Known rows, with every step that occurs
zado -> fimem -> tikis: [-0.78  0.45 -0.28  0.11 -1.43  2.99  0.30 -1.08  0.71 -0.63  3.30  1.42
 -0.63  1.35  0.20  0.11  0.75]
dusu -> fimem: [-0.02 -0.58 -0.54 -0.28 -1.11 -1.61  0.63 -1.09 -0.56 -0.59 -0.24 -0.70
  0.56 -0.47 -0.88 -1.28 -0.31]
tikis -> fimem -> zado -> sebil: [ 2.27 -1.64 -0.78 -3.42 -1.19  0.51 -0.99  1.03 -0.62 -0.39 -1.91 -0.59
  1.71 -0.15  1.85  0.45  0.97]
dusu -> fimem -> zado: [ 0.35 -1.40 -1.57 -1.18 -0.42 -1.76 -0.33  1.48  0.25 -0.27  2.90 -0.81
  0.64 -0.80 -0.16 -0.65 -0.51]
dusu -> fimem -> tikis: [-0.98 -0.55  0.09  0.83 -1.87  0.48  0.34 -3.08  0.58 -0.51  0.02 -0.36
  0.48 -0.64 -1.17 -1.75  0.46]
tikis -> fimem -> dusu -> kapog -> sebil -> zado: [-1.30  0.54  0.93  5.66  1.26  0.63  0.20  0.92 -0.56  0.53 -3.66  1.49
 -1.24 -0.66  1.17  1.80 -0.59]
fimem -> dusu: [-0.56  1.99  0.03  0.46  0.15  0.64 -0.22  0.22  0.26  0.19 -2.65  1.30
 -3.03 -0.51 -0.50  0.78 -0.96]
sebil -> kapog -> dusu -> fimem -> zado: [ 0.10 -0.75 -0.68 -1.57  0.71 -1.61 -0.52  1.36  0.53  0.23  3.76 -2.41
  0.42 -0.66 -0.50 -0.32 -0.51]
zado -> sebil -> kapog -> dusu -> fimem: [ 1.30  0.02 -0.19 -2.50 -0.70 -0.60  0.18 -1.01 -0.68 -0.23 -2.15 -3.12
  1.80 -0.02 -0.31 -2.01  1.23]
dusu -> fimem -> zado -> sebil: [ 1.83 -1.59 -2.07 -3.17 -1.18 -0.69 -0.45  1.53 -0.24 -0.60 -0.16 -1.30
  1.93 -0.13  0.69 -1.59  0.90]
kapog -> sebil -> fimem: [ 0.64  0.32  1.00  2.02  1.36 -1.37  0.22 -1.76  0.74  1.26  1.17 -0.13
  0.27  0.85  0.10  0.34 -0.09]
fimem -> zado -> sebil -> kapog -> dusu: [ 1.76  0.31 -0.93 -3.80  1.15 -0.16 -0.76  3.38  0.22  0.30  0.25 -1.73
  0.42  0.69  0.47  0.58  0.41]
tikis -> fimem -> dusu: [-0.29  0.92  0.99  0.57 -1.21  1.27 -0.71 -2.25 -0.28  0.02 -3.95  0.66
 -2.14 -1.31  0.54  1.10 -0.31]
kapog -> dusu: [-0.51  2.35  0.03 -3.18  0.86 -0.48 -0.02  0.34 -0.53 -0.77 -1.87  0.76
 -1.35 -0.55 -0.81  0.51 -1.64]
kapog -> sebil -> zado: [ 1.04  1.18 -0.43  0.15  2.77 -1.37  0.35  3.57  0.95  0.36 -0.99  0.56
 -1.14  0.75  0.12  1.63 -0.65]
zado -> sebil -> fimem -> dusu -> kapog: [-0.99 -0.23  0.94  2.52 -0.58  0.58  0.52 -1.81 -1.19  0.31 -1.57  1.20
  0.27  0.24  0.11 -0.70  0.68]
sebil -> kapog -> dusu -> fimem -> tikis: [-0.99  0.23  0.95  0.66 -0.87  0.61  0.07 -3.24  0.93  0.04  0.90 -2.13
  0.31 -0.58 -1.61 -1.49  0.56]
sebil -> fimem -> tikis: [-0.83 -0.57  1.63  0.48 -0.36  0.48  0.11 -3.55  1.04  0.22  2.52  0.82
  0.06  0.30 -1.08  0.03  0.46]
dusu -> kapog -> sebil: [-1.14  0.15 -0.01  6.47  0.84 -1.05  1.45  0.78 -1.00  0.91 -1.33  0.76
  0.23  0.97  0.09 -0.22 -1.33]

Rows
[ 1.62 -0.50  0.54 -2.86 -0.38 -0.64  0.20 -1.33 -0.40 -0.07 -0.66 -0.17
  1.63  0.88  0.21 -0.58  1.31]
zado -> sebil -> fimem
[ 0.62 -0.79  1.13 -1.53 -1.21  1.45 -0.04 -3.47  0.62 -0.11 -0.24  0.15
  1.52  0.80 -0.32 -0.96  1.97]
zado -> sebil -> fimem -> tikis
[ 1.82 -0.46 -1.69 -3.54  0.15 -0.09 -0.51  3.56 -0.01 -0.25 -0.39  0.11
  0.56  0.56  0.81  0.17  0.28]
fimem -> zado -> sebil
[ 2.00 -0.96  0.18 -3.61 -0.01  0.54 -1.26  1.08 -0.30  0.14 -1.15 -2.19
  1.46 -0.06  1.44  0.74  1.01]
tikis -> fimem -> zado -> sebil -> kapog -> dusu
[ 2.66 -2.75 -0.07 -1.03 -0.76  0.04 -0.76  1.31 -0.26  0.77 -0.10 -2.51
  1.98  0.74  1.77  0.42  1.71]
tikis -> fimem -> zado -> sebil -> kapog
[-1.49  1.29  0.34 -1.70 -1.22  1.15 -0.18 -3.47  0.32 -1.13 -1.20  0.01
 -0.04 -1.57 -1.37 -1.57 -0.36]
kapog -> dusu -> fimem -> tikis
[-0.80  0.08 -0.27  4.30  2.38 -1.57  1.43  3.97 -0.57  0.27 -0.34  1.54
 -0.14  0.93 -0.06  1.18 -1.11]
dusu -> kapog -> sebil -> zado
[-0.44  0.45 -1.35 -3.81  0.40 -1.11 -0.78  1.21  0.03 -0.82  1.82 -0.33
  0.09 -1.61 -0.34 -0.50 -1.33]
kapog -> dusu -> fimem -> zado
[-0.24  0.46 -0.52 -1.90  0.23  2.46  0.21  1.93  1.24 -1.18  4.39  1.99
 -1.03  1.34  0.09  1.55  0.96]
sebil -> zado -> fimem -> tikis
[-2.43  0.82  0.30  4.56 -0.22  0.21  0.77  0.62 -1.15  0.18 -1.97  2.04
 -2.18 -0.33 -0.64  0.15 -1.45]
fimem -> dusu -> kapog
[-0.11  1.80  1.11  3.04  1.36  0.17 -0.60 -2.41  1.46  1.66 -0.61  0.52
 -2.01 -0.03  0.11  0.80 -0.22]
kapog -> sebil -> fimem -> dusu
[-2.09 -0.82  1.86  7.49  0.21  0.41  1.01 -3.41  0.32  1.33  2.05  1.12
  1.18  1.01 -0.40 -0.84  0.04]
dusu -> kapog -> sebil -> fimem -> tikis
[ 0.39 -1.50 -0.09 -1.67  1.04 -1.68 -0.48  1.07  0.73  0.43  5.30  0.32
  0.37  0.17 -0.04  1.02 -0.59]
sebil -> fimem -> zado
[ 1.03  0.32 -1.82 -5.74 -0.31 -0.17 -0.93  1.18 -0.38 -1.15 -1.15 -1.06
  1.53 -1.04  0.54 -1.27  0.13]
kapog -> dusu -> fimem -> zado -> sebil
[-0.04  1.28  0.60 -1.03  1.14 -0.88  0.26  0.89 -0.08  0.35  0.16 -1.11
 -1.01  0.27 -0.96  0.67 -0.82]
sebil -> kapog -> dusu
[-2.08  0.81 -0.72  2.22  0.66  1.53  0.80  3.79 -0.60 -0.81  3.04  2.98
 -2.14  0.89  0.52  1.62 -0.31]
sebil -> zado -> fimem -> dusu -> kapog
[-2.24 -0.34  1.27  4.75 -1.44  1.00  0.28 -1.79 -1.73  0.07 -3.38  1.53
 -1.08 -1.16  0.44  0.34 -0.86]
tikis -> fimem -> dusu -> kapog
